What can hang from each mark
q654: q9 q388 q613
q388: q654
q84: q613
q216: q9 q613 q924
q613: q654
q9: q216 q654
q652: q924
q924: q216 q652

Known rows, with every way that one mark hangs from another
q388{q654{q9{q216} q613}}: [ 14.6  18.7   1.1  20.1  -2.9  27.5  22.9 -20.9  37.4  -2.8   8.2   5.6
 -15.8 -28.6  13.3  13.6  -7.3 -21.0   3.1  14.2  -4.1  59.0  10.4   8.8
 -25.2  -5.5  -6.9  22.0 -32.4  -0.4 -10.9]
q9{q216 q654{q388 q613}}: [ 26.4  -7.4  16.3  26.0  -5.2  11.6  26.2  -7.4  39.7  -0.6 -17.8  -0.5
 -15.6 -19.6   9.6 -11.7 -11.1 -24.0   9.6   6.6 -23.5  48.3  -3.7  -0.1
 -32.4   3.1  -8.0  19.8 -14.1  15.3   0.2]
q654{q9{q216} q613}: [ 26.4  20.3   3.4  15.6   1.5  14.4  20.1 -10.3  44.2   2.2   0.7   6.9
 -22.9 -15.6  15.0   4.4  -2.8 -11.1   7.6   8.4  -6.4  55.0  -4.8   2.2
 -33.9 -11.7  -3.6   9.2 -21.0   5.6  -3.3]
q84{q613{q654{q388}}}: [  3.4   2.4   6.5  32.8  -4.3  -4.6 -11.8  25.3  11.4   7.3   2.6 -19.0
   9.8 -36.6   6.9  10.0 -16.9  10.3  17.2  13.5 -17.1 -23.9  -5.9   3.0
 -28.9   6.1   9.3   2.3 -10.6   3.0   0.2]
q924{q216 q652}: [-16.0  13.9 -16.5  20.0  18.8  13.8  -6.1  23.2   1.8 -15.8   7.0 -31.7
 -11.6  -3.5   8.4  -9.3   2.5  -9.7  17.8   9.5 -29.2  -3.3 -25.5  18.1
 -25.4   9.2  -4.7   4.1 -41.9  42.8 -11.9]
q9{q216{q613}}: [  1.2   9.6   9.8  22.8   1.9  22.5  26.6  -2.9  27.5  -3.1 -21.0   2.3
  -2.0  15.4  16.0  21.1  -9.1  11.2  13.4   5.3  -8.4   8.8  -4.0  15.4
 -36.8   3.7 -11.2  13.0 -22.6  11.0  -3.8]
q216{q9 q613{q654{q388}} q924{q652}}: [ -5.5  10.7  11.9   7.9  -2.0  15.2 -21.9  79.2  16.6  16.1   0.7 -19.2
 -35.3   0.9   4.7  23.9 -19.9   6.9  38.8  34.2 -36.0 -23.7 -42.2  15.7
 -55.5  37.3 -15.6  -4.0 -11.6  12.1  -3.8]
q388{q654{q9{q216{q924{q652}}} q613}}: [ -4.5  22.1  10.2  19.0   3.9  26.9   4.1  17.2  48.5  -3.7  22.7  -6.6
 -30.5 -25.6  24.5  25.3   0.7 -29.7  20.1  35.7 -14.6  53.6  -6.6  15.6
 -41.3   5.4 -13.6  17.6 -58.1  11.4 -10.1]
q613{q654{q9{q216} q388}}: [  6.2  17.6   5.9  22.4  -5.2   8.7   2.7  12.3  33.6  -2.6  -1.2 -11.0
  -6.5 -30.6   7.2  14.9 -19.2  -7.4  13.5  17.0 -18.6  34.5 -31.0  23.5
 -46.5  12.4  -5.7   7.9  11.7   8.9  11.5]
q924{q216{q9}}: [  0.7  17.2 -20.1  15.1   3.5  16.7   4.9  10.1  -4.6  -7.9  -6.2 -10.9
 -20.9  15.9   9.3 -13.0  -9.9  -1.3   4.6  -3.1 -19.9   5.6  -9.3  -2.6
 -39.5  14.6   1.7  -3.4 -18.0  34.0 -24.0]
q216{q9{q654{q388 q613}}}: [ 41.4  -1.9  -1.2   8.2  -6.7   7.6   9.2  13.0  18.4   6.8 -12.9   6.9
 -32.9  -8.0   6.1 -29.6 -24.1 -17.0   2.2   9.7 -29.9  28.9  -3.7 -13.4
 -28.0  17.3  -6.5   1.9  -4.0  17.5  -6.2]
q84{q613{q654{q9}}}: [  4.0  21.4  -2.7  32.5   0.3   1.3  -4.7   7.8  13.5   9.8  11.5 -10.3
   6.6 -36.0  12.7  10.7 -17.5   1.3   9.0  21.4  -7.8  -4.5  -4.2   7.4
 -34.3   0.8  15.0 -11.4 -31.4  -4.9  -4.0]
q924{q216{q9 q613} q652}: [ -4.0  21.7 -13.5  11.8  12.7  27.2  -3.7  40.3   8.3   0.0  -0.5 -20.9
 -36.7  26.2   3.5   3.7  -6.1  -3.0  21.3  13.7 -31.8 -10.9 -26.0  12.4
 -39.7  19.8 -12.8   0.5 -32.5  32.6 -18.8]
q84{q613{q654{q9{q216}}}}: [  0.0  20.2   3.0  45.3  -9.0   7.3   4.2  -4.3  28.9   1.0  -0.7  -8.2
   6.9 -34.9  18.1  24.5  -8.5  -5.7  13.1  24.4  -1.4  20.6   0.9  11.9
 -46.1   1.1  13.1   2.6 -34.1  -4.9  -6.7]
q388{q654{q9{q216{q924}} q613}}: [  0.2  13.9  18.4  23.1  -2.0  23.9  20.8  -3.3  44.8   0.2  13.2   6.4
 -21.7 -19.4  24.8  25.4  -6.0 -18.5   7.4  23.7  -3.3  61.2  11.9   0.7
 -45.9   0.7  -9.1  14.4 -41.6  -1.5 -13.2]
q652{q924{q216{q9}}}: [-23.0  14.9 -25.1 -14.4  -1.2  26.8   4.4  19.8  -6.2 -19.2  -0.7 -10.3
 -24.8   7.1   9.9 -14.9 -15.0   3.0   9.9   3.4 -14.4   7.2  -6.2  -8.3
 -34.9  13.3  -3.6  12.2 -22.4  34.6 -24.0]
q613{q654{q9{q216{q924{q652}}} q388}}: [-14.8  19.9  15.1  21.0  -1.4   7.8 -17.1  47.9  46.1  -2.6   7.3 -24.8
 -22.1 -30.0  17.3  24.9  -5.5 -17.1  31.9  40.7 -27.5  32.8 -47.6  26.8
 -61.1  23.9  -9.4   3.3 -13.3  18.9  11.1]
q84{q613}: [  6.1  16.8  -1.1  27.6   1.6   3.7  -3.0  -5.9  10.8   0.4   5.8  -5.8
  10.9  -9.7  13.3   4.2  -8.4   7.7   9.5   6.3  -2.5 -21.1  10.5  -3.2
 -18.8  -5.8  15.0  -0.4 -38.5   9.2 -14.7]
q84{q613{q654}}: [ -6.9   6.6   2.3  45.0  -0.1   1.9  -2.6   9.5  -1.7   5.5  -0.1 -10.2
  20.4 -32.9  11.2   5.2 -10.5  11.6  13.8  14.8  -7.9 -28.4   5.2   3.1
 -27.7   4.2  14.4  -1.1 -38.3  -1.4 -10.1]
q84{q613{q654{q9{q216{q924{q652}}} q388}}}: [-16.4  22.6  16.1  34.2  -4.8   5.1 -19.6  46.7  53.2   4.0  20.8 -26.9
 -16.6 -40.9  18.1  37.2  -2.9 -17.8  35.6  44.3 -22.7  17.1 -22.1  20.2
 -60.1  10.7   2.6  -0.1 -33.8   4.8   3.8]

Rows
[ 27.7  -3.6  -1.9  19.3  -1.1  11.6  17.4  20.5  11.6   5.8  -6.0  -8.0
 -38.9  -5.5   3.0 -29.1 -18.0 -25.8   4.9   0.5 -37.5  35.3 -10.3 -17.2
 -39.8  15.5  -4.3   1.0  -9.0  26.5 -20.5] -> q924{q216{q9{q654{q388 q613}}}}
[ 11.4   8.7  -1.8  12.2   9.1  24.8   4.6  38.5  17.4   0.6  -7.1 -22.7
 -40.5  13.0  -1.8  -5.5 -20.9 -21.8  20.6  18.3 -49.3   4.8 -31.6  17.4
 -48.7  35.2 -19.0  -2.0 -22.1  36.7  -9.6] -> q924{q216{q9{q654{q388}} q613} q652}
[-15.1   9.0 -12.5  28.9   8.9  20.1  -1.6  55.3  -3.4   5.4  -9.0 -23.8
 -28.2   3.3  -1.3   4.2 -13.3  -1.7  27.6  22.3 -33.7 -16.7 -29.3  19.3
 -50.0  28.6 -10.6   1.0 -29.5  22.7 -21.7] -> q924{q216{q9 q613{q654}} q652}
[ 18.9   4.4  23.5   5.0  -4.1  12.4  12.3  27.5  18.7   9.7 -13.3   4.1
 -26.6  26.3  13.0   8.3 -29.8  -2.4  12.4  17.7 -31.0   2.8 -13.7  -2.0
 -57.4  34.5 -12.6 -10.8 -12.3  14.7  -6.8] -> q216{q9{q654{q388}} q613 q924}
[  2.9  11.9  -5.2  12.7   7.2  22.0  16.8  18.4   3.2   1.9  -8.5  -6.2
 -22.8  32.7   5.4   4.3 -16.4   9.5   7.3  -2.7 -18.5  -3.6 -11.0  -3.9
 -44.6  16.1  -9.2  -3.6 -19.8  21.7 -24.0] -> q924{q216{q9 q613}}
[-17.3  29.0   4.0  17.9  -3.6  28.3  -0.2   6.2  36.5 -14.3  19.1 -14.3
 -19.0 -13.6  27.9  29.9  -1.6 -24.1  16.6  39.8 -11.8  39.2 -16.4  33.1
 -47.8  15.4 -12.2  15.2 -54.7  18.6  -1.2] -> q388{q654{q9{q216{q924{q652}}}}}
[ 32.5   7.3   5.2   3.3  -4.1  17.6  15.5  14.6  15.0   7.4 -18.7   6.0
 -22.1  18.4   1.9  -1.6 -28.2  -3.6   7.4  11.8 -30.2   3.6 -13.0   3.1
 -42.3  31.4 -12.2  -2.7  -2.8  16.4  -1.6] -> q216{q9{q654{q388}} q613}
[-10.1  24.1 -26.4   9.9   8.8  18.1 -12.2  31.2   0.2 -10.2   3.7 -25.0
 -32.7  10.2   8.1 -15.6  -6.4 -13.2  16.0  11.2 -26.7   2.7 -23.3  10.6
 -34.2  19.3  -2.6  -0.1 -34.2  43.7 -19.6] -> q924{q216{q9} q652}
[ 10.7   3.4   8.7  26.5  -6.4  14.4  22.0 -13.8  26.6 -12.8 -18.6  -6.3
  -2.0  -8.8  13.7  -6.6 -17.0 -18.7  10.5   8.6 -21.5  36.5 -10.7  15.5
 -35.8  16.7  -8.5  14.4 -10.6  26.4   7.9] -> q9{q216 q654{q388}}
[ 15.3   6.7   2.3  10.6  -5.9  11.1  -4.5  43.1   3.6  18.2 -16.2  -3.1
 -18.5   0.0  -4.7  10.9 -31.6  14.6  19.8  12.3 -27.0 -17.7 -24.6   8.7
 -37.5  29.3  -9.2  -0.6  11.1   1.7  -2.0] -> q216{q9 q613{q654{q388}}}
[  5.2   7.6  29.9   5.8   0.7   3.9  -1.7  45.3  31.3  21.4   6.1  -8.1
 -12.6  -8.3   6.9  35.5 -24.5   9.4  21.3  26.1 -23.7  -1.5 -34.4  11.7
 -61.4  19.5 -15.0 -13.7  -0.7  -4.2  11.4] -> q216{q613{q654{q9 q388}} q924}
[ -3.2  27.2  18.2   8.5   7.2  22.3   1.1  30.1  49.5   0.5   4.1 -12.8
 -28.4  11.4  22.6  37.6  -1.2 -10.0  26.0  34.3 -13.8  25.8 -28.2  29.4
 -58.1  12.9 -17.6   0.7 -42.6  13.2   0.9] -> q654{q9{q216{q613 q924{q652}}}}
[-14.0   2.1  26.2  30.7   3.2  21.9  23.6  13.7  33.5  -3.5 -16.7 -12.0
 -13.4  13.6  23.5  18.6  -4.4 -13.4  25.8  35.4 -20.9  15.0 -16.0  22.3
 -57.8  24.2 -17.2   9.1 -58.2  18.2  -4.8] -> q9{q216{q613 q924{q652}} q654}
[  3.5  -6.2  26.9  25.2   1.9   9.3  10.3  31.9  48.7   0.0  -1.2 -13.0
 -33.1 -20.1  21.7  -1.3   1.6 -32.1  28.2  31.6 -32.2  41.9 -18.1   3.9
 -43.5  12.5 -14.6  15.6 -40.9  21.2   0.7] -> q9{q216{q924{q652}} q654{q388 q613}}
[ 20.8  15.0  14.3  10.4   3.9   8.9   1.8  30.4  26.3  17.1  -1.7  -6.6
  -6.9 -16.5  -7.0  22.2 -23.1   9.0  12.8  20.6 -22.5   1.7 -32.7  18.1
 -41.9  16.9 -10.2  -7.7  12.3  -1.5  13.6] -> q216{q613{q654{q9 q388}}}
[-19.6  13.0 -11.0 -13.4   3.4  32.5  10.4  26.6  -0.9  -5.2  -9.9  -5.4
 -25.3  20.7   0.9   6.0 -18.9  12.1  14.5   2.2 -15.5  -0.2  -4.1  -6.8
 -44.2  13.8 -12.1  12.8 -25.1  27.5 -23.7] -> q652{q924{q216{q9 q613}}}
[ 22.8  16.9  -4.2  13.2   5.5  18.7  12.1 -10.2  19.6   4.3  17.5   1.6
 -12.4 -26.2   9.6   4.1 -13.5 -12.9  -3.2  12.3 -12.5  34.7   9.3   4.9
 -15.5  -1.7  -8.1   6.9 -31.2  -0.1  -6.2] -> q388{q654{q9 q613}}
[ 15.7  15.3   1.9  11.4   2.0   2.3  -8.0  18.7  16.1   4.7   7.4 -13.5
  -4.5 -30.1   4.0   4.6 -24.0   3.0   8.7  15.1 -22.6  11.1 -30.8  14.8
 -35.4  16.7  -2.5  -4.9  14.8   9.5  13.9] -> q613{q654{q9 q388}}
[  6.1  20.8   7.8  32.1  -8.8   6.7  -4.8   8.7  43.5   0.4   6.9 -15.3
  -2.4 -44.4  10.2  30.9 -11.9  -8.1  16.9  22.6 -15.0  26.1  -8.3  14.5
 -43.5  -0.7  11.5   4.8  -8.6  -4.3   5.3] -> q84{q613{q654{q9{q216} q388}}}
[-24.4  17.0   6.8  20.0   3.8  14.3  -2.4  21.9  27.9 -13.7  -4.2 -14.1
 -15.7   2.4  26.9  14.8   5.1  -9.8  27.0  24.3 -15.8  12.1 -21.7  19.6
 -42.9  12.6  -7.8   9.9 -48.3  28.6  -3.8] -> q9{q216{q924{q652}}}
[ -6.5  22.6  -8.8   0.4   1.4  10.2 -19.9  39.2   2.9  -4.2   3.2 -12.1
 -32.9  15.8  25.2  -3.4  -8.0  -2.3  22.6  26.4 -21.2  -6.2 -17.9   8.6
 -39.2  27.4  -3.8  -4.2 -35.1  29.1 -12.9] -> q216{q9 q924{q652}}
[ 13.2  18.5   3.6  21.3  -2.6  -2.3 -17.9  22.0  26.6   8.0  13.7 -18.5
  -0.3 -46.4   4.6  16.0 -18.4   0.6  13.4  23.3 -20.8  -3.7 -10.7   9.5
 -31.4   4.3  13.4  -9.5  -8.7  -1.7   3.3] -> q84{q613{q654{q9 q388}}}
[ -8.6  10.5  -3.7  18.1   6.2  19.0 -10.3  69.1  10.9   4.9  -6.4 -36.0
 -35.3  -4.5  -7.1  10.8 -18.1  -4.5  29.9  20.2 -39.1 -14.1 -41.6  21.9
 -45.8  32.7 -13.7   1.7  -8.3  24.4  -9.3] -> q924{q216{q9 q613{q654{q388}}} q652}
[-24.1   2.1  28.3  28.6  -1.0  16.9  -0.9  60.1  38.4   6.2  -7.0 -24.4
 -15.7 -12.0  11.4  37.9  -6.8  -0.9  44.2  32.3 -29.2  -4.0 -39.4  27.6
 -58.9  24.2 -21.8  14.3 -19.1  10.1   6.2] -> q9{q216{q613{q654{q388}} q924{q652}}}
[ 13.0 -12.2  33.1  23.7  -7.3   6.6  28.0  13.1  44.1   2.3 -11.2   1.6
 -19.9 -13.5  20.2   1.1  -6.2 -21.3  16.9  15.6 -24.5  47.4  -6.9  -9.8
 -47.9   7.8 -10.6   9.7 -23.0  12.2  -7.8] -> q9{q216{q924} q654{q388 q613}}
[ 43.9  18.1   3.2 -11.6   5.4   4.0  -5.4  20.1  42.6  11.6  14.3  -2.9
 -28.2 -22.0   2.8   0.3 -10.6  -7.2   4.5   6.7 -21.4  36.5 -16.6  -0.4
 -19.2  -6.5  -5.3  -3.1   6.2   7.1   6.5] -> q654{q9 q388 q613}
[ -4.8  -2.2  18.6  30.2  -2.9  18.5  15.9  23.6  28.4   4.9 -21.8  -8.1
  -1.2 -14.3  -0.3  30.2 -18.1   9.8  25.6  13.8 -23.1   6.1 -23.6  20.8
 -42.9  16.5 -14.2  18.3   7.6   3.5   4.5] -> q9{q216{q613{q654{q388}}}}
[  5.8  20.5  15.3  11.2   4.8  14.3  -0.6  27.4  51.4   3.0  13.6  -3.8
 -38.9 -13.5  24.3  13.0   5.6 -18.9  25.6  31.1 -17.7  48.7 -17.9   7.8
 -46.9  -1.6  -8.6   5.1 -45.1  14.0  -4.7] -> q654{q9{q216{q924{q652}}} q613}
[ 32.8  18.3   9.4   3.1  -1.6  12.4   3.9   7.5  59.1   2.6   2.3  -0.8
 -31.7 -22.8   9.5  13.6  -6.6 -15.1  10.3   9.4 -17.2  63.1 -11.6   4.6
 -31.4  -9.9  -6.6  11.8   2.7  11.1   3.8] -> q654{q9{q216} q388 q613}
[ 18.3  26.0   1.0   4.1  -1.3  13.4   3.5  -1.8  44.8 -10.3   0.3  -6.1
 -14.6 -10.5   8.8  16.0 -12.1 -10.5   7.2   7.8 -17.7  46.4 -19.8  18.6
 -37.1   5.1  -3.0   8.8   7.0  20.9  11.3] -> q654{q9{q216} q388}
[-21.9   2.3  -2.6  -4.7  -4.0  24.7   2.7  56.6   2.2   2.9  -9.2 -15.8
 -24.8  -7.8  -7.2  11.5 -27.1  15.0  27.5  11.6 -29.1 -10.3 -23.2  -0.9
 -50.7  25.5 -14.2  13.1   2.8  18.5 -10.8] -> q652{q924{q216{q9 q613{q654{q388}}}}}
[ 21.4   3.4  10.7   4.9  -0.7   7.8  -9.2  50.5  26.4   9.0   4.6  -9.0
 -49.3  -5.9  16.3 -18.0 -15.7 -26.2  25.0  30.4 -38.4  21.9 -19.5  -7.6
 -39.7  27.3  -8.9   0.0 -29.1  21.9  -8.0] -> q216{q9{q654{q388 q613}} q924{q652}}
[  2.1  22.9   7.1  20.0  -2.3  38.0  24.9 -19.4  35.8  -2.7  -1.6   0.5
  -6.7  -1.3   9.8  40.3 -16.7  -4.1   1.1  16.6  -2.7  33.5   1.9  31.5
 -41.8   9.8 -18.3  18.7 -31.7   5.5  -6.7] -> q388{q654{q9{q216{q613}}}}
